Each row was made from one path, in order. Every step used is in the known rows, and no mark comes twice. Write each row's path.
Known rows:
N/Z/L/W/H/U/C: [ -8   2  -3   0   9   1  -6   3  -1   1   2  -4   5 -12  -9   1   0   4
  -1  -9  -4  20  -7   1  -3   7  -3  -5   1   0   6   4   0  -2  -3   0
  -2   5  -3   4   2   3   5   0  -3   3   2]
A/W/L/Z/J: [-2  2  0  0  4 -1 -4  0 -1  0  0 -6  6 -8 -2 -5 -2 -7 -3 -3  1  4  0  1
  0 -3 -2  8  1 -6  4  2  0 -2 -3  2  0  0  1 -3 -3  0  6  0 -3  0  1]
C/Z/J: [ -1  -1   0  -2  -4  -1  -1  -2   0  -1   1  -2  -3  -1  -1   0  -4  -1
 -13   3  -2  -1   1  -1  -1  -3  -3   5   1  -5   3   0   0  -4  -3   1
   0   0   4  -7  -3  -4   2   1   0   0   0]
D/B/Z/H/W: [  5  -1  -2  -1 -11  -3  -8  -2   1   1   1  -1   3   6   1  -2   3   1
  14  -4  -3  -7   0  -3  -4   3  -4   5  -1  -3   0   6   0   1   1   0
   1  -1  -2   5   0 -10   1  -3  -2  -3  -1]
U/L/W: [-3  2  1 -1 -1 -1  0  1  1 -1 -1 -1  5 -5 -3 -1  0 -2  3 -5  4  3 -2  1
 -2  5  0 -3 -1 -2  5  3  0 -1  2 -1 -1  5  1 -1 -1  5  3  0 -2  1  0]
N/Z: [-4 -1 -1  0 -4  1 -1  1  0  0  3  0 -2  2 -2  0 -3  1 -5 -1 -2  7  2 -1
 -2 -2  0 -3  1  3 -2 -1  1 -1 -1  0  0  0  1 -2 -1 -2 -1  0 -1  0 -2]
J/D/B/Z/L: [  2  -1  -2  -1 -18  -1  -5  -1  -2   4  -3   3   1  15  -1   0  -5   0
  30  -1  -9 -16   2  -6  -1   2  -5   2   3   5 -16   7   2   2  -1  -2
   3   2   3   4   3 -10  -1  -2   0  -2   0]
C/Z: [  1  -2  -1   0   0  -1   0   2   3  -1   2  -2  -3  -2  -1  -1   0  -1
 -10   2   0   4   2  -2  -1  -1  -1   2   0  -6   4   1   0  -3  -1   1
  -1   1   0  -4  -1  -1   1   2  -1   0  -1]
W/L/Z: [-2  0 -1  1  5 -1 -1  4  1  1 -2 -3  3 -4 -3 -4 -1 -5  2 -2  0  4  3  0
 -1 -1 -1  1  0 -2  3  1  0 -1 -3  2  1  0 -1  0  1  1  3  0 -3  2  0]
H/W/L/Z/J/D/B: [ -3  -2   0  -2 -16  -4 -13  -4  -3   3  -4  -3   9   1  -2  -1  -3  -4
  16   5  -5 -15   2  -1  -2  -3  -6  22   0   0  -3   6   1   0  -1   3
   2  -1   9  -1   0  -9   6  -2  -1   1   0]
H/Z/J/D/B: [ -4  -3   0  -2 -22  -3  -9  -8  -3   1  -6   3   3  12   2   1  -8   2
  18   7 -10 -20   3  -4  -1  -4  -6  20   2   7  -7   4   1   2  -1   1
   2  -1   9  -3  -1 -12   1  -2   0   1  -1]
H/W/L: [ -1   0  -1   0   5  -1 -10   3  -1   0   1  -6   7  -8  -3  -2   6  -3
   2  -3   3   5  -2   3  -2   3  -1   4  -2  -5   2   1  -1  -1   1   2
   0   0  -3   3   1   3   3  -3   0  -1   1]
J/Z/L/W/H/U: [  0   1  -4  -1  13  -1 -11   0   0   1   5  -6   7  -5  -7   2   4   1
   7 -10  -5  10  -5  -2  -4   7  -2   0   0  -1  -1   4   0   1  -2  -1
   1   2  -6   5   2   2   5  -2  -1   0   1]
J/Z/L/W/H: [  3   2  -2  -1   6  -1 -10   0   0   1   8  -5   4  -8  -7   0   2   1
   9 -12  -6   5  -2  -3  -3   6  -2  -3   1  -2  -5   6   0   0  -2  -1
   2   2  -4   1   1   2   4  -2  -1  -2   0]
Q/U/C/Z: [-5 -2 -3  1  3 -1 12  6  0 -1 -2  0 -3 -5 -2  2  2 -1 -7  2  0 12  1  2
  3  2  1 -6  0  0  8 -1 -1 -4 -1  0 -1  3 -3 -4 -1  3  3  2 -2  2  1]
W/L/Z/C: [ -3   1  -2   0   2  -1   2   5   1   2  -2   0   2  -8  -3  -3  -2  -1
   4  -4  -1   7   0   2   0   2  -3 -10   2  -1   5   3   0  -2  -3   1
   1   3  -2  -1   1   3   2  -1  -4   2   1]
J/Z/B: [ 2  0 -2 -1 -7 -1  0 -5 -1  0  2  2 -1  4  1  3 -2 -2  6 -3 -6 -1  0 -1
  1 -2 -1  3  1  1 -6  0  1  0 -2  0  4 -2  4 -2 -2 -5  1 -1  1 -2 -1]
U/L/Z/B/D: [ -2   2   1  -1 -14  -1   5  -4  -2   0  -7   1   5   6  -3  -2  -8  -3
  15   2  -2  -6   4  -2   0  -1  -5  -1   0  -1   1   3   1  -2  -1   0
   4   2   7  -1   0  -4   2   2  -3   2   0]
N/Z/B/D/J: [ -4  -2   0   0 -21  -1  -3  -7  -4   3  -1   1   1  12  -1   2 -10   3
  21   3  -8 -13   3  -5   0  -4  -5   2   4   6 -13   2   2   1  -2   0
   3  -1  11  -1  -1 -11  -1  -1   1  -2  -4]
W/H/U/C/Z/J/D: [-2 -2 -2 -1  1 -2 -6 -4 -1 -1 -2 -5  3 -4 -3  3 -3  4  3  5 -6  3 -4  1
  0  0 -5 14  0  0  9  0 -1 -3 -3  0  1  2  3 -2  2 -5  6  0  0  5  0]
L/W/A: [  1   2   2   0   9  -1  -3  -1  -1   1   5  -2   6 -10  -2   0   4  -4
   1  -3   5   2  -2  -1   0   3   1   7   0  -4   0   2   0   1   0   0
  -2   0   2  -2   0   3   5  -2   0  -1   1]
H/U/L/W/A: [-3  3  0 -1 15 -1 -2  1 -1 -1 -1 -3 11 -7 -4  0  5 -4  3 -4  8 11 -5  1
 -1  8  0  6 -2 -4  9  0  0  0  1 -1 -3  3  0  3  3  6  7 -2 -2  3  3]
Z/J/D/B: [  0  -2   1  -2 -21  -2  -6  -8  -5   2  -5   3   1   9   2   3  -8   2
  16   6  -7 -21   0  -2   1  -4  -5  15   3   6 -10   2   2   1  -1  -1
   2   0  12  -1   0 -10   1  -1   2   0  -2]
W/A: [ 3  1  2  0  9  0 -2 -1 -2  1  2 -2  4 -4 -1 -1  3 -3  2 -1  4  3  0  0
  2  2  0  6  0 -3 -1 -1  1  0  0  0 -1 -1  1 -1  2  1  3 -1  1 -1  2]
A/W/L: [ 0  2  0  0  9  0 -7  3  0  0  1 -6  5 -8 -2 -4  3 -5  2 -5  5  7 -3  2
  0  2  0  2  0 -6  1  1  0  0  0  1 -1  1 -2  2 -1  4  3  0  0 -1  0]
Q/U/H/W/L/Z/B/D: [-2  1  0 -2 -4 -2 -1 -2 -7  0 -7 -5 11 -5 -6 -5  2 -2 14  2  0  0  4  2
  0  2 -4 -1 -1 -3  4  0  0 -5  2  4  1  0  0  1  0  4  6  1 -4  2  0]
J/D: [ 1 -1  0 -1 -8 -1 -3 -3 -1  1 -2  0  1  4  1  1 -3  1 12  4 -3 -9  0 -1
  0  0 -2  6  0  4 -5  1  1  1  0 -1  1  1  3 -1  1 -3  0 -1  0  1 -1]
Z/H: [ 4  1 -1 -1 -5  0 -2 -2 -1 -1 -3 -2 -1 -1  1 -4 -2  2 -3 -4  0  0  0  0
 -2  3 -2 -4  2 -2  2  1  0  0  1 -1  0  1 -2  0  0 -1  0  0  0  0  0]
W/H: [ 3  1  1  0  8  1 -7 -1 -1 -1  3 -6  1 -5 -4 -1  2  2  2 -3 -1  2  0  0
 -1  1 -1  1  0 -2  3  0  0  0  0  0  1 -2 -2  2  2  1  3  0  0  1 -1]
A/W/L/Z: [-1  1 -1  1  9 -1 -3  4  2  1  1 -6  7 -9 -3 -6  1 -8  0 -4  4  8  0 -1
  0  0 -1  5  0 -6  5  3  0 -1 -2  2  0  1 -3  0 -1  2  5  0 -4  1  1]
W/H/U/L: [ 0  2 -1  0 13  1 -6  1 -1 -2 -3 -7  6 -2 -5 -2  2  3  5 -4  2 11 -3  3
 -2  5 -1  0 -2 -1 11 -2  0 -1  1  0  1  1 -3  6  4  4  5  1 -2  5  1]
Q/U/L/Z/H/W/A: [ 1  3  0 -2  7 -3  3  3 -3 -2 -4 -8 10 -7 -5 -8  5 -4 -3 -4  6 14  4  3
 -1  9 -2 -1 -2 -5 14  1  0 -3  3  1 -1  1 -6 -2  1  5  9  0 -6  1  5]
L/Z/H/U/Q: [ -2  -1  -2  -1   4  -3   4   0   1  -1 -10  -2   3   2  -1   0  -2   1
  -6  -2   0  11  -3   0  -2   3  -3   0  -1  -1  12   0   0  -1  -1   0
  -1   2  -8   1   2   3   4   0  -4   6   4]
C/Z/B/D: [  0  -1   0  -2 -12  -1   0  -5  -2   0  -1   0  -1   3  -1   1  -4  -1
   3   6  -3  -6   2  -4   0  -2  -5   3   2  -5  -3   2   0  -3  -1   1
   2   0   7  -3  -2  -6   1   2   0  -1  -2]
Q/U/H/Z/L: [-3  1 -1 -3  1  1  1  2 -5 -2 -8 -1  4  1 -5 -7  0  5  1 -4 -5  8  4  0
 -1  6 -1 -9  1  2  3  0  0 -3  3  2 -2  4 -8 -1  1  7  0  3 -5  2  3]
Q/U: [-3 -1 -1  0  4  0  7  3 -4  0 -3 -2  0  1  0  1  2  0 -2  2  0  5  2  3
  1  1  2 -7  0  4  0 -3  0 -1  1  0  0 -1 -2  0  0  4  1  1  0  1  1]

Which path is each row?
[  8   0  -1  -2  -1  -4 -12  -3   0   1   6  -5   8   0   1  -1   5   0
  18  -6  -2  -4   1  -3   0   6  -3  11   0  -3  -3   4   1   2   1   0
   2   0  -3  -2   2  -6   5  -6   0  -4   1]
D/J/Z/H/W/A
[  0  -2  -6   2 -10  -4  -1  -2   0   2  -6   3   5  11   4   5  -3   5
  36  -2  -7  -7  -2  -4   2   5  -5   0   1   7  -3   3   1   3  -2  -2
   4   5  -3   4   4  -9   1  -5  -1   1  -3]
B/D/J/Z/H/U/C
[  5   0  -4  -1   0  -2 -13   1   0  -1   2  -6   5  -5  -1  -4   5  -1
   7  -9  -1   6  -1   1  -3   6  -3   1  -1  -5   1   3   0   0   1   1
   2   1  -6   1   1   0   4  -5  -1  -2  -1]
J/Z/H/W/L
[  2   1   1  -1   5  -1  -8   2   1  -1   0  -5   9 -12  -5  -7   4  -1
   2  -4   2   5   2   1  -3   2  -1   5  -3  -7  11   2   0  -4   2   4
  -1   2  -5   0   1   5   5   0  -5   2   1]
U/H/W/L/Z
[ 0  0 -4 -1 -4 -4 -4 -1  2 -1 -3 -2  7  5  1  1 -1  3 20 -9 -2  0 -2 -3
 -3  9 -2  1  0  2  4  3  1  2  0 -2  2  6 -2  2  2 -3  4 -4 -3  1 -1]
D/J/Z/H/U/L/W
[ 0  0  1 -2 -1  1 -4 -2  1 -3 -3  1  3  0 -1 -5  0  4  4 -3 -3  1  3 -2
 -2  1 -1  4 -1  0  8  0  0 -2  2  3 -1  2 -5 -2  1  2  0  0 -4  2  0]
U/H/Z
[  1  -1  -3  -1  -4  -1   2   1   2   1   4   5  -2   0   0   3  -1   2
  10  -5  -5   4  -2   1   0   2  -2 -10   1   5  -2   2   0   0  -2  -1
   3   3  -3  -2   0  -1  -1  -3  -1  -2   0]
J/Z/C
[  1   4   2  -4   7   0  -9  -2  -2  -1   0  -1  10 -10  -6  -7   3   1
   4  -9   0   6   1  -4  -2   8  -2   5   1  -7   3   6   0  -2   2   1
  -4   5  -5  -3   1   7   4   0  -4   0   4]
U/H/Z/L/W/A
[-2  1 -1  0 16 -1 -9 -1  0  0  3 -7  6 -9 -4  2  5  2  0 -3  1  7 -5  0
 -3  4  0  6 -1 -3  8  0 -1  0 -1  1 -1  0 -2  5  2  2  6 -1 -1  3  0]
L/W/H/U
[ 1 -2 -2  2 -7 -1 -1  0  2  2  0  3 -1 11  1  2  0 -2 19 -2 -4 -9  2 -4
  0 -2 -1  3  0  2 -7  3  1  2 -1  0  2 -2  2  4  2 -9 -1 -2 -1 -2 -2]
D/B/Z
[  6   2   4  -3   9   0  -9  -3  -2  -1   4  -4   9 -11  -3  -4   8   0
   2  -3   6   4  -1   1   0   5   0  10  -3  -7   8   0   1  -2   4   2
  -3   1  -3   0   2   5   5  -1  -1   0   2]
U/H/W/A
[ 4  0  0 -2 -4 -2 -7 -1 -1 -1  0 -4  4 -5  0 -4  3  2 -5 -2  1  2 -2  1
 -3  5 -2  1 -1 -5  7  4 -1 -1  2  1 -1  1 -4  0 -1 -1  2 -1 -1 -1  1]
Z/H/W
[-6  2 -1 -1 10 -1 -2  3 -2 -4 -3 -9  7 -6 -8 -3  4  1  6 -6 -1 12  3  2
 -3  7  0 -3 -1  1 10  2 -1 -2  3  1  0  2 -5 -1  1  8  7  0 -5  3  1]
Q/U/L/W/H/Z
[ -2   0   0  -1 -12  -2   4  -6  -3   2  -4   2   3   5  -1   0  -6  -3
  11   6  -5  -9   4  -4   0  -4  -5   3   1  -1  -3   3   0  -1  -3   1
   3  -1   7  -2  -1  -6   2   1  -2   1   0]
L/Z/B/D
[ -1   0   0  -1 -10  -2 -11  -9  -4   0  -2  -5   6   9  -3   0  -5   5
  30   2 -11 -16   4  -6   0  -2  -7  11   2   1  -6   4   0   2  -1   2
   5  -2   5   0   1 -10   3  -1   0   0  -3]
W/H/Z/B/D/J
[  1   0  -3  -1  -8  -2  -5   0   0   3   2   0   2   9  -1   0  -3   2
  20  -6  -9  -7   2  -5   1   3  -3  -2   3   4 -13   4   1   2  -2  -2
   4   3  -1   0   2  -5  -1  -2   0  -3   0]
D/J/Z/L
[ -4  -1  -1  -2 -13  -1  -3  -6  -4   0  -5   2   4   8   0   0  -5   0
  15   5  -7  -8   3  -3  -1  -2  -5   6   1   1  -5   3  -1   1  -1   2
   3  -1   4  -1  -1  -6   0   0  -1   0  -1]
H/Z/B/D
[  2   1  -1  -1  -5  -3  -9  -3  -3   5   4   0  10   4  -3   2  -1  -2
  37  -6  -5 -12   2  -8   1   7  -5   2   3   1 -18   8   2   3  -2  -3
   3   4   2   0   3  -4   3  -6   0  -5  -1]
B/D/J/Z/L/W/A
[ -4  -1   0  -2 -14  -2   1  -7  -7  -1 -10   0   6  12   0  -1  -5   6
  28   4  -8 -14   7  -4   2   0  -4   2   2   6  -4  -1   1  -1   3   2
   2   1   2  -2   0  -4   1   1  -2   1  -2]
Q/U/H/Z/B/D/J
[  8   0  -1  -2   4  -2 -10  -3   0  -1   7  -5   7  -5  -1  -3   7  -2
   5  -7   1   5  -1   0  -1   6  -2   7  -2  -6   2   3   0   0   1   0
   1  -1  -5  -1   1  -1   5  -5  -1  -4   1]
J/Z/H/W/A
[-2  1 -2 -1 -2  0  4  4  1  0  0  1 -1 -6 -5 -2 -1  0 -6 -3 -2 10 -2 -1
  1  4 -3 -6  1 -6  3  5 -1 -4 -2 -1 -1  6 -2 -3  0  1  0  3 -2  0  3]
U/C/Z/L
[ 1 -2 -2  1 -6 -2 -3 -1  2  1  3  0  1  9  2  3 -2  1 21 -3 -6 -9  2 -4
  1 -1  0  5  0  5 -8  1  2  2 -1 -1  4  0  0 -1  1 -7  0 -4  0 -2 -2]
D/J/Z
[ -4   1  -1  -1  -5   2  -3   2  -2   1   2   0  -1   1  -5  -3  -5   2
  -5  -5  -4   8   1  -1  -2   2  -3 -10   3   2  -6   2   2  -2  -2  -1
   0   2   0   0  -1  -1  -2   1  -1  -1   1]
N/Z/L
[ -2   1   0   0  -8  -3  -5  -3  -3   3  -3  -5  10   2  -1  -3  -5  -5
  26   1  -2 -11   2  -5   2  -2  -5   9   3  -4  -6   5   1   1  -2   2
   3   1   6   0  -1  -7   5   0  -2  -1  -1]
A/W/L/Z/B/D/J
[ 1  0  1 -1  3  1  5  1 -4 -2 -5 -1  1 -2 -2 -2  2  4  0 -1  1  4  2  3
  1  2  2 -7  0  3  5 -4  1 -3  4  1 -2  2 -4  0  1  7  1  2 -2  2  0]
Q/U/H
[-6  0 -2  2  3  0 12  4 -3 -1 -5  2  0 -3 -1  2  3  0  3  0  0  9 -1  4
  4  3  2 -8  0  5  3 -2  0 -1  0 -1  0  2 -3  0  0  5  2  1 -1  2  2]
Q/U/C
[ -4  -2   0  -3 -14  -3  -7  -6  -2   0  -4   0   3   7   1   0  -7   2
  11   6  -9 -11   3  -2  -1  -3  -4  14   1   5  -4   2   0   0  -1   1
   2   0   4  -6  -1  -7   2  -2  -1   1   0]
H/Z/J/D
[-2  0  0 -1 -9 -2 -5 -3 -2  2 -5 -3  5  0 -1 -2 -7 -3 11  3 -5 -9  3  0
 -1 -3 -4 11  2  2 -3  2  1 -1 -4  1  3  0  6 -4  0 -4  5 -2 -2  2 -1]
W/L/Z/J/D
[-6 -1 -2  0 -8 -1 12 -1 -5  0 -6  1 -1  0 -2  3 -2 -1  6  6 -3  2  1  0
  4  0 -3 -5  1  0  0  0 -1 -4 -1  0  2  2  4 -4 -1 -2  2  3 -1  1 -1]
Q/U/C/Z/B/D
[  7   0   0  -3   6  -2 -10  -1   0  -1   5  -8   5 -10  -3  -6   6  -2
 -13  -2   5   8   0  -1  -3   6  -3   9  -1 -14  10   3  -1  -3   1   1
  -3   0  -3  -4   0  -1   6  -1  -2  -2   2]
C/Z/H/W/A
[ -2   1  -1  -2  -1  -1  -3   3   1   1   3  -2   1  -8  -5  -3   0  -2
 -11  -3  -1   5  -1  -4  -4   5  -3  -4   2  -9   0   7  -1  -3  -1  -1
  -2   5   0  -4  -2   2   2   2  -2  -2   2]
C/Z/L/W
[ 5 -1 -3 -2 -4 -3 -8 -2  1 -1  4 -3  3 -2  0 -1  4  1  4 -6 -3  3 -1  0
 -3  5 -2  2 -2 -3  2  4 -1  0  1  1  2  1 -6  0 -1 -3  2 -4 -1 -3  0]
J/Z/H/W
[ 3  1 -1 -1 -4 -1  2 -1  2  0 -3 -1  0 -1  0 -5 -3  0 -5 -3 -2  0  3 -2
 -2  1 -3 -2  1 -3  7  3  0 -1 -1  0  0  1 -2 -3 -1 -2  2  1 -4  1  1]
L/Z/H
[ -2   0   1  -1 -13  -3  -9  -4  -3   3  -4  -4   8   0   0  -3  -7  -6
  17   2  -3 -13   0  -2   0  -4  -5  20   3  -1  -4   5   2   0  -3   1
   1   1   9  -2  -1  -8   6  -1  -1   1  -1]
A/W/L/Z/J/D/B
[  1  -3  -3   1 -13  -3  -4  -3   0   3   1   2   3  14   2   5  -3   2
  37   1  -8 -17   4  -7   1  -1  -3   2   1   7 -14   3   2   3  -1  -1
   5   1   1   0   2  -9  -1  -5   0  -3  -5]
B/D/J/Z
[ -4   0  -2  -1  -7   1   1   2   0   1   3   3  -3  -2  -2   0  -4   4
  -4  -3  -3  10  -1   2  -1   1  -2 -14   2   5   0   1   1  -2  -2   0
   0   3   0  -3  -1  -1  -2  -1  -2   0  -1]
N/Z/C
[ -4  -2   0  -2 -17   0  -5  -6  -4   1   0   0  -1   6  -1   1 -10   3
   4   4  -7  -6   1  -1  -2  -4  -4   6   2   8  -8   0   2  -1  -3   0
   1   0   9  -6  -2  -7   0  -2   0   0  -3]
N/Z/J/D
[-4  0 -3 -2 -3 -1  0  1  1  0 -1  4  1  0  0 -1 -1  3  4 -1 -5  5  0  1
 -1  2 -3 -6  1  3  5  4 -1  0 -1  1  0  3 -4 -3  0  0 -1 -2 -4  0  2]
H/Z/C
